Each row comes from the steps of one walk. Every step used is in the known rows, and no mark comes twice. Write the walk behind each row, first mark first.
In the rows, zero is written as 128.
Known rows
A H: [139 134 140 126 119 128 110 138 118 127 112 125 129 105 136 124 146 139
 129 141 131  93 121 134 140 128 136 123 126 130 142 109  89 111 120 117
 115 124 121 121 115 137 134 121 142 124 131 144 133 144 117 130  82 127
 128 133 126 154 131 110 125 121 135 135 121 137 163 144 116 128 129 109
 129 123 121 135 118 144 150]
G U A L S P: [162 136  92 113 128 141 124 119 145 123  91 128 132 129  97 129 123 123
 125 127 130 136 137 133 121 132 166 128 122 124 111 150 118 134 126 121
 131 138 127 132 135 128 128 140 120 126 119 137 127 140 132 148 141 115
 139 132 130 150 132 116 144 124 101 127 133 126 140  93 108 115 131 128
 116 126 129 130 119 125 109]
F S L G U A H: [135 133 135 123 180 125 124 174 118 118  99 128 131 152 117 141 146 129
 118 125 126 119 122 123 132 124 144 129 128 128 140 140 183 128 141 132
 130 128 119 142 123 129 136 124 126 125 118 116 119 130 104 130 129 124
  95 133 111 141 117 154 130 140 122 137 114 133 101 131 146 141 125 112
 121 128 137 130 105 126 133]
G U S L A: [129 118 105 133 130 136 144 125 136 133 137 135 128 144 118 130 120 127
 119 126 100 120 146 123 119 112 126 128 131 125 129 145 117 135 117 142
 130 144 119 140 138 125 111 120 127 130 125 127 122 110 139 116 134 126
 125 129 130 114 111 125 131 129 132 136 134 124 130  90 138 124 126 124
 128 124 128 130 130 129 121]
P S: [128 123 129 133 107 115 127 117 107 124 159 125 132 133 141 131 137 133
 129 142 131 107 128 134 117 141  89 125 124 140 144 107 128 129 140 112
 126 105 117 114 127 120 122 131 131 133 126 146 131 115 115 146 101 127
 140 115 132 127 146 136 128 110 138 132 130 129 148 142 111 122 131 135
 133 128 112 127 111 128 157]
F S: [126 112 130 140 126 121 127 182 104 116 154 127 138 135 141 135 142 138
 122 142 114 106 130 132 117 142 101 122 122 138 157 110 125 123 140 116
 126 104 123 118 129 132 123 128 140 139 127 131 117 128 111 145 110 135
 134 115 118 137 120 143 138 124 120 119 124 132 164 144 118 131 121 119
 126 122 125 129 122 124 169]
F S L G U: [126 123 142 125 164 119 131 161 121 121 149 124 136 144 129 140 142 127
 121 130 116 129 121 125 119 137 139 127 122 129 150 135 186 131 142 131
 135 124 123 134 128 131 122 128 139 134 123 125 114 126 114 123 138 130
 114 130 115 131 109 160 122 133 135 137 118 130 103 119 146 143 114 117
 120 130 136 122 120 119 129]
G U: [132 114 110 124 108 125 126 123 116 127 133 128 135 122 127 132 123 133
 126 138 126 108 135 121 113 152 132 123 119 131 146 137 137 135 124 121
 124 134 132 125 135 128 116 126 136 135 139 150 125 133 140 122 114 133
 143 130 139 136 114 128 126 114 143 126 132 124 144  76 115 122 125 124
 116 122 128 121 156 129 132]
U A: [121 127  93 142 102 130 121 150 114 121 115 135 126 134 117 115 116 124
 113 129 146 111 128 121 122 129 105 124 136 136 113 112 135 117 124 113
 119 127 144 121 131 131 139 134 124 125 136 122 133 137 123 145 107 129
 143 117 133 123 136 117 151 128 130 112 133 129 134 164 126 120 144 125
 138 126 125 127 139 128 160]
L S: [140 129 131 146  91 123 130 120 139 122 149 130 137 123 155 124 126 130
 121 135 119 103 132 147 125 118 116 128 123 131 139 112  71 125 121  96
 125 101 133 115 127 146 123 153 135 136 116 130 123 136 142 131 116 141
 137 114 127 150 135 109 135 114 104 140 138 126 151 141 115 126 130 121
 134 132 122 140 118 129 147]
R S L A U G: [112 130 152 126 103 135 145  99 121 130 161 122 122 138 128 131 117 121
 147 119 149 146 126 133 145 113 109 136 133 125 125 122  81 138 136 147
 133 126 115 116 118 111 137 113 120 135 125 114 138 119 131 117 172 142
 114 131 144 104 139 131 118 156 113  93 123 131 129 160 135 129 122 140
 129 134 133 128 136 132 134]
S L G U A: [117 133 122 119 142 123 125 119 134 130 118 129 122 130 121 129 119 117
 126 120 143 148 120 112 128 129 156 132 132 122 121 141 203 132 127 137
 131 148 140 142 130 131 131 133 130 123 134 120 126 132 135 111 136 125
 114 142 124 120 119 139 121 137 152 144 127 125  62 121 157 137 129 125
 130 134 137 119 141 122 105]
A L S P: [164 141 133 123 105 135 118 106 161 127 139 120 130 107 128 124 135 122
 134 133 121 161 123 150 129 126 166 133 121 121 114 114  57 111 126 115
 131 111 125 119 122 137 127 149 145 130 115 147 129 141 127 150 138 119
 137 133 117 153 140 111 135 122  97 140 131 135 150 143  96 119 120 130
 124 130 122 137  94 125  99]
P S L A U: [126 128 156 121 126 144 136  97 123 137 150 123 122 131 155 129 136 132
 139 132 133 148 136 125 129 106  81 127 135 128 127 115  92 140 147 126
 131 130 113 123 119 108 127 121 105 125 115 130 137 109 116 136 124 121
 123 132 117 111 145 133 117 133 138 135 128 134 103 137 134 129 118 149
 132 133 124 130 103 126 127]
L G U: [106 130 137 124 162 116 124 124 124 131 121 128 133 121 138 130 122 128
 123 125 128 103 118 127 124 158 146 123 111 128 145 146 184 133 120 120
 126 114 143 141 131 143 124 122 135 126 146 135 123 131 142 114 121 136
 133 131 134 144 116 133 126 109 134 136 128 120 127  92 135 136 133 125
 121 126 131 122 152 129 116]
G U A: [131 122  82 130 116 131 124 138 115 122  94 133 130 128 109 126 117 128
 117 131 138 105 136 118 117 141 123 122 127 133 128 143 157 134 125 117
 125 134 135 130 141 126 128 127 118 130 138 134 127 135 136 133 115 125
 145 124 139 132 123 120 142 122 129 118 133 121 136  91 124 118 138 125
 122 121 126 124 158 128 139]
R S: [115 119 117 136  84 105 134 111 105 118 159 123 131 134 124 133 123 119
 144 139 128 115 120 139 126 147 115 133 124 133 134 111 134 122 133 134
 128 107 133 112 127 119 136 121 135 140 133 139 125 126 118 128 148 148
 136 118 150 119 142 129 129 136 114  90 124 129 167 153 107 120 137 131
 127 129 117 127 149 135 169]
A L: [140 131 127 134 102 129 115 122 132 135 139 124 127 100 121 121 131 121
 127 140 126 168 117 137 128 137 127 128 128 124 123 106  92 104 126 126
 133 115 130 121 124 128 131 130 133 129 134 140 133 142 129 130 120 117
 149 132 128 139 137 123 122 120 122 123 128 134 157 145 102 118 123 130
 131 126 118 125 114 128  92]
P S F: [132 122 134 113 120 108 126 142 111 123 157 122 131 130 139 137 140 139
 143 132 129 116 142 128 117 127  97 123 138 138 121 103 125 121 144 117
 127 127 114 115 130 110 121 137 117 127 124 136 129 117 104 153 109 123
 142 116 129 119 142 131 101 107 153 143 131 126 121 136 112 125 131 143
 140 129 126 130 127 125 175]
G U A H: [145 131  96 119 141 136 120 136 115 122  72 134 130 125 105 130 130 134
 122 130 141  91 138 121 128 130 134 123 125 133 133 145 140 129 122 121
 120 139 124 135 133 128 134 122 115 124 134 133 131 141 124 132 103 120
 131 134 139 145 125 122 135 122 125 124 128 123 144  89 122 120 138 117
 117 120 128 127 141 137 137]
R S L A: [109 124 121 126  91 128 145  98 118 127 178 123 124 147 129 134 113 103
 147 132 131 142 127 132 124 108 112 136 134 123 122 113 105 132 138 144
 136 121 124 124 123 107 134 118 125 136 122 130 131 114 121 121 168 147
 116 132 142 104 133 135 126 154 121  93 124 135 112 155 138 125 126 133
 134 136 126 132 139 129 152]
S L: [126 123 131 128  72 123 125 119 132 128 170 125 121 116 139 125 126 121
 132 137 132 157 124 112 121 122 139 130 139 124 126 105 137 121 129 132
 127 152 134 117 123 124 122 141 143 129 130 136 133 138 128 116 113 130
 127 139 120 110 123 127 121 138 162 139 126 134  83 152 143 130 116 126
 138 134 129 118 136 123 130]

Which walk is each row?
[110 129 168 133 138 162 134 129 123 143 132 129 124 108 157 116 119 144
 129 116 151 114 141 131 144 111  77 120 127 130 133 117   4 138 122 113
 125 119 125 118 121 137 127 110 112 126 136 112 140 121 155 128 122 140
 134 124 131 125 130 108 132 126 122 102 135 125 152 141 128 132 121 138
 129 123 132 132 128 133 128]	L A U G
[106 134 115 128 173 122 123 135 123 127  98 132 130 130 121 127 118 124
 115 119 139 102 122 123 126 152 141 124 118 130 129 150 203 134 120 118
 129 117 150 145 136 141 136 123 125 122 146 124 123 129 140 124 126 133
 133 126 137 140 124 127 137 115 127 127 128 119 119 107 135 134 143 122
 126 126 130 128 149 127 119]	L G U A
[138 128 136 126  97 115 128 144 144 120 153 130 135 124 153 128 135 134
 139 127 120 116 136 141 124 108 122 128 135 130 117 109  67 123 124 103
 128 124 129 118 132 140 120 161 126 129 112 123 118 137 131 141 125 134
 136 117 123 140 134 107 109 112 110 151 140 122 117 137 118 129 129 125
 139 135 135 138 132 127 167]	L S F
[111 131 131 124 186 119 129 129 139 131 113 127 128 129 126 132 128 136
 123 118 109  97 124 131 124 155 178 128 113 128 127 154 186 132 116 138
 123 119 137 141 133 150 119 123 153 125 140 137 122 113 137 132 130 133
 129 126 128 134 112 129 137 112 120 140 127 124 139 101 131 136 138 123
 124 122 130 128 132 127 123]	L G U S P
[114 127 127 124 120 104 134  91 123 121 152 121 128 146 116 140 123 108
 145 128 128 138 109 129 131 141 153 140 123 123 129 141 201 135 136 153
 136 126 131 131 125 117 133 122 134 133 131 133 127 122 124 104 174 138
 112 132 148 114 131 147 115 143 126 113 119 129 105 127 136 132 131 132
 124 137 129 123 153 130 127]	R S L G U
[126 126 127 129 168 121 130 171 117 119 125 128 135 148 116 139 138 126
 117 126 126 126 125 120 124 132 137 131 127 129 142 139 195 128 142 130
 135 126 127 136 129 128 130 127 130 130 122 114 118 126 111 127 138 129
 109 127 116 128 115 157 134 141 127 132 120 131  94 131 151 140 122 120
 123 130 136 125 121 119 135]	F S L G U A
[142 136  95 138 111 134 116 140 128 129 104 134 123 113 101 116 119 117
 116 129 143 153 124 130 131 126 114 127 134 127 106 112 119 105 126 121
 133 124 137 125 129 121 142 131 116 124 130 121 134 145 123 149 121 114
 142 119 129 129 145 119 144 133 124 111 128 133 139 167 115 116 140 129
 136 125 121 130 113 127 110]	U A L
[120 131 164 125 123 158 135 119 137 140 144 126 120 116 146 119 122 131
 135 116 152 159 136 116 141 101 108 128 138 122 124 116  48 136 128 130
 126 146 120 118 117 123 125 123 120 127 128 113 142 125 146 115 134 129
 119 140 124 109 126 116 120 146 152 123 132 131  95 153 148 136 110 138
 132 132 137 127 126 126 113]	S L A U G
[112 129 126 121  97 153 135 114 134 137 175 127 122 132 148 124 113 111
 130 131 134 151 134 120 117  97 115 128 139 121 126  99  74 124 130 127
 132 140 129 129 122 122 122 129 129 127 128 130 135 121 137 119 125 135
 123 139 120 107 122 119 127 142 150 126 133 135  71 151 155 130 112 128
 140 135 133 133 122 122 127]	S L A
[121 123 121 131  73 109 134  99 119 121 172 122 126 143 121 134 127 111
 148 137 130 152 118 129 128 130 131 137 134 125 125 115 152 125 139 150
 129 128 127 114 121 111 134 126 138 139 126 137 129 128 112 117 156 141
 123 131 141 105 138 137 120 150 137 103 121 134 124 160 126 125 126 133
 131 136 123 123 146 131 147]	R S L
[125 122 175 139 131 125 125 138 143 135  95 131 121 103 158 116 146 157
 135 121 107 144 118 130 158 128 127 130 133 128 116 139 135 141 120 155
 116 138 142 129 121 139 135 125 125 119 128 106 134 126 132 113 126 116
 131 124 114 118 131 124 124 138 129 136 120 126 153 143 127 136 131 143
 130 124 128 122 129 135 107]	A U S L G
[131 141 131 116 159 124 121 117 136 130  93 129 121 125 124 130 130 119
 130 120 143 137 116 111 138 121 164 132 131 121 122 142 195 127 126 137
 127 151 133 143 122 130 137 127 129 118 129 123 130 135 126 109 126 121
 104 145 123 130 122 134 118 135 147 153 122 130  71 121 157 137 129 117
 127 132 138 124 132 128 103]	S L G U A H
[145 133 130 119  89 132 128 109 150 116 149 121 131 132 155 126 127 133
 136 131 119 108 140 141 119 127 166 129 120 127 121 113  59 126 125 104
 116 114 131 113 123 147 122 159 156 135 114 148 122 135 131 153 121 140
 135 126 120 144 134  97 146 121 106 145 139 134 137 142 111 127 122 125
 128 133 128 138 113 124 155]	L S P
[145 127  88 131 132 135 123 132 126 129  85 133 130 126  93 127 121 121
 116 130 135 137 130 126 121 138 131 126 125 127 120 144 142 125 125 126
 137 138 133 135 139 122 133 125 112 129 135 132 130 143 132 133 130 115
 145 129 137 137 131 131 137 122 111 117 131 122 145  91 111 113 133 130
 119 122 124 125 137 128 102]	G U A L
[134 125 114 129 151 139 138 128 137 134 116 135 126 138 113 129 131 130
 118 126 101 108 147 129 129 105 135 129 130 125 134 148 104 131 117 146
 127 148 110 141 132 127 118 116 127 124 120 128 121 114 132 113 121 122
 111 134 127 127 111 125 127 130 128 140 131 126 139  86 137 126 127 116
 125 122 127 134 117 136 124]	G U S L A H
[126 125 165 130 147 148 139 168 119 128 152 127 131 141 139 133 140 139
 124 121 135 137 134 123 134 108  95 125 133 130 147 120  68 133 142 127
 133 125 107 120 121 126 121 120 124 132 117 105 127 123 124 132 137 130
 111 125 116 120 119 145 126 145 127 116 126 134 119 156 143 140 107 127
 124 127 139 130 108 123 139]	F S L A U G
[137 141 133 118 180 128 120 120 151 137 104 124 128 106 107 126 134 125
 126 122 108 156 115 137 133 151 185 131 114 121 116 146 148 118 119 145
 135 119 129 140 127 137 126 122 143 124 137 137 124 127 129 132 146 117
 134 134 119 148 125 132 128 116 117 141 125 125 156 112 111 126 129 129
 119 123 125 127 107 127  73]	A L G U S P
[135 116 168 140 107 125 126 137 144 135  93 131 119 102 151 117 145 155
 136 128 105 149 124 127 154 124 115 129 137 129 115 130 111 136 121 155
 113 154 135 122 122 130 131 124 124 124 125 115 135 129 127 118 118 114
 137 126 115 117 130 126 125 141 132 132 120 128 163 140 117 129 128 141
 129 122 127 122 131 136 119]	A U S L
[107 119 154 141 145 159 136 143 128 142 115 134 126 118 167 115 124 147
 126 124 108 119 146 141 142 105  79 121 131 132 125 119  24 138 118 131
 119 118 135 131 127 132 130 107 109 123 128 115 135 113 144 133 122 133
 143 118 123 118 130 109 139 128 108 105 133 126 177 136 122 128 128 137
 130 122 125 141 124 136 133]	L A U S
[127 112 108 124 128 114 137 162 128 126 118 134 133 126 115 134 135 145
 129 126  98 114 147 122 119 132 132 122 133 133 123 148 138 125 117 141
 124 149 122 131 145 128 110 130 128 129 132 129 120 120 131 125 123 118
 141 118 132 124 111 127 115 113 129 136 132 115 151  82 116 122 137 126
 126 120 132 126 149 132 152]	G U S F
[129 135 126 125 149 116 129 104 122 125 122 127 125 144 121 135 131 119
 124 125 142 129 125 120 122 129 119 131 130 129 126 138 201 135 143 128
 134 130 121 136 129 114 132 128 117 124 124 124 131 116 114 131 123 119
 115 129 127 119 141 147 122 123 152 151 127 127  83 128 146 131 133 136
 131 134 125 126 110 121 123]	P S L G U A
[155 132  90 132 126 132 126 122 136 125  90 136 132 124  99 128 121 121
 115 128 133 126 136 135 125 125 125 129 125 127 123 148 123 128 124 118
 136 126 129 133 139 128 134 135 110 130 122 127 126 143 139 134 136 117
 135 126 136 147 133 125 138 120  89 130 134 120 148  89 111 116 135 125
 119 125 125 130 124 127  97]	G U A L S
[120 129 139 120 140 122 124 108 138 133 140 125 123 118 131 131 125 120
 132 124 133 148 112 112 125 135 163 132 127 119 130 138 197 132 127 139
 130 148 138 137 127 133 122 132 141 124 137 133 125 131 138 101 135 130
 115 143 123 121 113 143 115 129 158 152 125 129  68 111 153 138 121 124
 126 135 138 119 142 122 102]	S L G U
[126 144 107 142 153 128 113 139 132 129  91 133 123 119 108 119 117 112
 117 121 146 146 116 129 135 131 126 131 130 126 105 121 153 109 123 121
 135 114 146 136 127 134 149 127 116 118 135 111 134 140 125 139 131 118
 132 124 125 136 144 129 142 127 120 120 126 128 128 167 121 124 145 127
 138 128 124 133 111 126  95]	U A L G
[131 134 164 127 139 144 137 100 124 136 155 124 123 136 141 127 131 135
 134 121 150 139 138 123 136 104  82 128 133 130 131 119  77 136 143 123
 129 127 100 115 121 112 124 122 114 128 119 118 138 110 124 135 124 125
 113 127 126 112 145 133 117 130 147 138 132 132 110 147 139 130 115 146
 137 134 125 127 104 124 125]	P S L A U G
[111 126 131 135 178 112 130 137 131 130 112 132 130 133 122 127 125 133
 114 121 106  95 121 134 129 152 145 127 116 132 139 155 194 130 113 134
 129 115 139 144 135 149 123 120 142 125 144 126 117 116 141 116 128 132
 133 121 131 136 117 135 131 109 124 140 125 117 146 101 132 135 142 117
 124 124 123 125 137 131 118]	L G U S
